What can hang from each mark
tilu: mele nefedo ralos
ralos: tilu vagol
nefedo: tilu
mele: gedu vagol
gedu: mele nefedo
vagol: mele ralos

Known rows, with every way that one mark hangs from another
{ralos {vagol mele}}: [  4.8  -7.6  -6.8  33.8  -4.8   8.1 -23.8  14.7   2.0   7.8   0.7 -10.6
  -6.1   6.6  -3.0   4.3]
{tilu nefedo ralos}: [  2.9  -9.3  13.4   8.6  19.4  22.8  14.9 -15.5  24.5  29.0 -12.9   7.5
 -12.6  -0.4 -19.6 -23.0]
{gedu {mele {vagol ralos}} nefedo}: [  5.5  -4.0 -14.2  35.1 -10.0  27.1 -27.3  -3.0   8.1 -19.6  -8.4  23.6
 -66.9 -37.1 -29.0   0.1]
{vagol {mele {gedu {nefedo {tilu ralos}}}}}: [  8.7   7.3   6.6  19.0  -4.8  16.9 -16.7   1.1   7.6   0.2 -13.9   6.9
 -44.4 -15.6 -36.5 -10.6]
{mele gedu vagol}: [ 10.8   5.5  -4.6  43.8 -47.3  -3.7 -10.2  13.1   6.0  -3.8  -3.9  44.6
   3.9  -9.8 -46.0 -25.6]
{tilu nefedo {ralos vagol}}: [  1.5 -18.6   8.0  28.8  16.2  27.5   6.0 -11.5  27.2  30.7  -8.2   2.4
   0.8   4.7 -22.8 -19.7]
{nefedo tilu}: [  1.7   2.3  12.9  -8.1  17.6   5.4  -0.9 -12.7  -9.5  -9.9   2.5 -28.2
  -1.9   1.0  -1.8   0.8]
{ralos tilu {vagol mele}}: [ 11.6  -6.4 -10.0  20.0   1.1  14.7 -35.6  13.7   3.3  15.0   0.4 -35.8
   3.2  16.2  -5.3   7.1]
{vagol mele {ralos tilu}}: [ 23.7  20.3   2.8 -11.9  12.6  12.7 -27.4  21.0   4.4  13.7 -13.7 -22.3
 -55.0   1.7 -15.9   8.9]
{tilu {mele gedu vagol} nefedo ralos}: [ 18.4  -3.7  21.6  33.1  -7.7  12.8  32.7  -3.7  29.6  18.4 -16.0  30.0
 -20.6  -9.9 -39.1 -51.7]
{tilu ralos}: [  0.7  -1.1  14.4   5.0  14.8   6.5  14.7   0.9  21.1  11.6  -4.7   4.7
  24.7  -4.3 -19.1 -12.5]
{mele vagol}: [  7.2   1.9  -0.8  27.8 -21.8  -1.8  -9.3  16.4  -0.7  -4.8  -0.9  20.2
   0.5  -3.0  -9.4 -12.9]
{mele {vagol {ralos tilu}}}: [ 17.4  10.4   0.1  14.4 -12.9   5.5 -17.2  22.1   4.1  -0.6  -4.6   8.2
 -13.2  -0.6 -22.0  -6.2]
{ralos {tilu nefedo} vagol}: [  6.6 -18.1 -11.3  17.5   4.3  24.7 -24.4  -6.3   7.4  22.4   0.8 -30.6
   2.4  19.9  -7.4   0.2]
{ralos {tilu mele nefedo} vagol}: [ 12.1 -16.8  -3.5  13.2   8.7  19.3  -6.8  -4.9   8.0  16.7   0.3 -36.6
  -4.6  18.2   1.6  -7.4]
{mele {vagol ralos}}: [ 14.1   9.6   1.7  21.2 -16.0   2.4 -11.3  22.3   3.3  -4.2  -4.7  20.4
 -17.2  -5.5 -21.2  -7.5]

Rows
[ -3.6 -14.3  -1.7  26.5  19.7  35.3 -17.4 -25.2  11.1 -17.0  -3.8 -10.7
 -36.8 -32.0 -26.5   1.5] => {gedu mele {nefedo {tilu {ralos vagol}}}}
[ 13.0 -12.3 -10.5  22.6   4.7  26.1 -35.5   2.4   5.4  27.2  -5.0 -34.2
 -23.1  18.7  -5.3  -0.4] => {ralos {tilu nefedo} {vagol mele}}
[ -3.1 -11.4  16.7   7.1  24.5  29.5   4.8 -15.9   8.6 -21.1  -3.9 -17.8
 -26.0 -16.9 -17.7  -2.6] => {gedu {nefedo {tilu mele {ralos vagol}}}}
[  7.4  -1.1  21.7  11.7   4.5   9.5  34.2  -4.4  28.4  -3.6  -9.9  17.0
  -2.8 -20.1 -37.9 -29.0] => {tilu {mele {gedu nefedo}} ralos}
[  3.7  -8.9  -9.3  42.9 -16.5  15.3 -27.5   9.1   6.7   2.7  -2.5   3.6
 -17.2  -2.7 -25.1   0.4] => {ralos {vagol {mele {gedu nefedo}}}}
[ 14.2   8.2  22.0  -1.9  14.5   1.5  11.0  -0.2  -7.1 -17.8  -0.2 -24.4
 -18.8  -2.8  -2.7 -10.4] => {nefedo {tilu {mele {vagol ralos}}}}
[ 21.7  10.9  -3.7  31.9 -37.3   9.6 -18.0  13.3  12.1   6.5 -10.3  33.1
 -20.6  -6.6 -59.1 -22.4] => {mele gedu {vagol {ralos {tilu nefedo}}}}
[ 16.2   4.6  22.3  29.5 -12.2  -3.8  32.9  12.3  26.3   0.7  -8.0  27.9
  16.5 -13.9 -38.2 -41.0] => {tilu {mele gedu vagol} ralos}
[ 22.4   2.9   8.8  23.7 -18.1   9.5  16.7  -0.4  11.3   7.5 -14.0  25.7
 -57.5  -7.2 -27.8 -35.6] => {tilu {mele gedu {vagol ralos}} nefedo}
[ 15.5   3.1   4.3  -4.6  -0.5   0.5   1.5   9.0   1.2  -0.7  -1.1 -21.1
   0.6   6.2   1.9 -11.2] => {ralos {tilu {mele vagol}}}
[ 15.5   7.8   1.3 -17.1  14.6  18.5 -11.1   0.1   8.6  14.6  -9.4 -15.8
 -36.2   5.1 -18.4   4.3] => {vagol {ralos {tilu nefedo}}}
[  6.6   0.2   5.0  43.9 -31.0  18.3 -12.3  -1.0  11.0 -16.6  -8.1  36.2
 -15.5 -23.0 -62.4 -24.9] => {mele {gedu {nefedo {tilu ralos}}} vagol}
[ 18.3  18.5   5.9   7.7  -1.8  20.5 -24.3   9.8   6.7  -2.2 -17.7   5.4
 -77.5 -17.4 -46.9   1.5] => {vagol {mele {gedu {nefedo tilu}}} ralos}
[ 12.8   8.3   2.8  35.6 -30.4  20.5 -19.8   5.0   7.9 -19.8 -10.0  34.7
 -40.5 -23.8 -67.7 -15.2] => {mele {gedu {nefedo tilu}} {vagol ralos}}
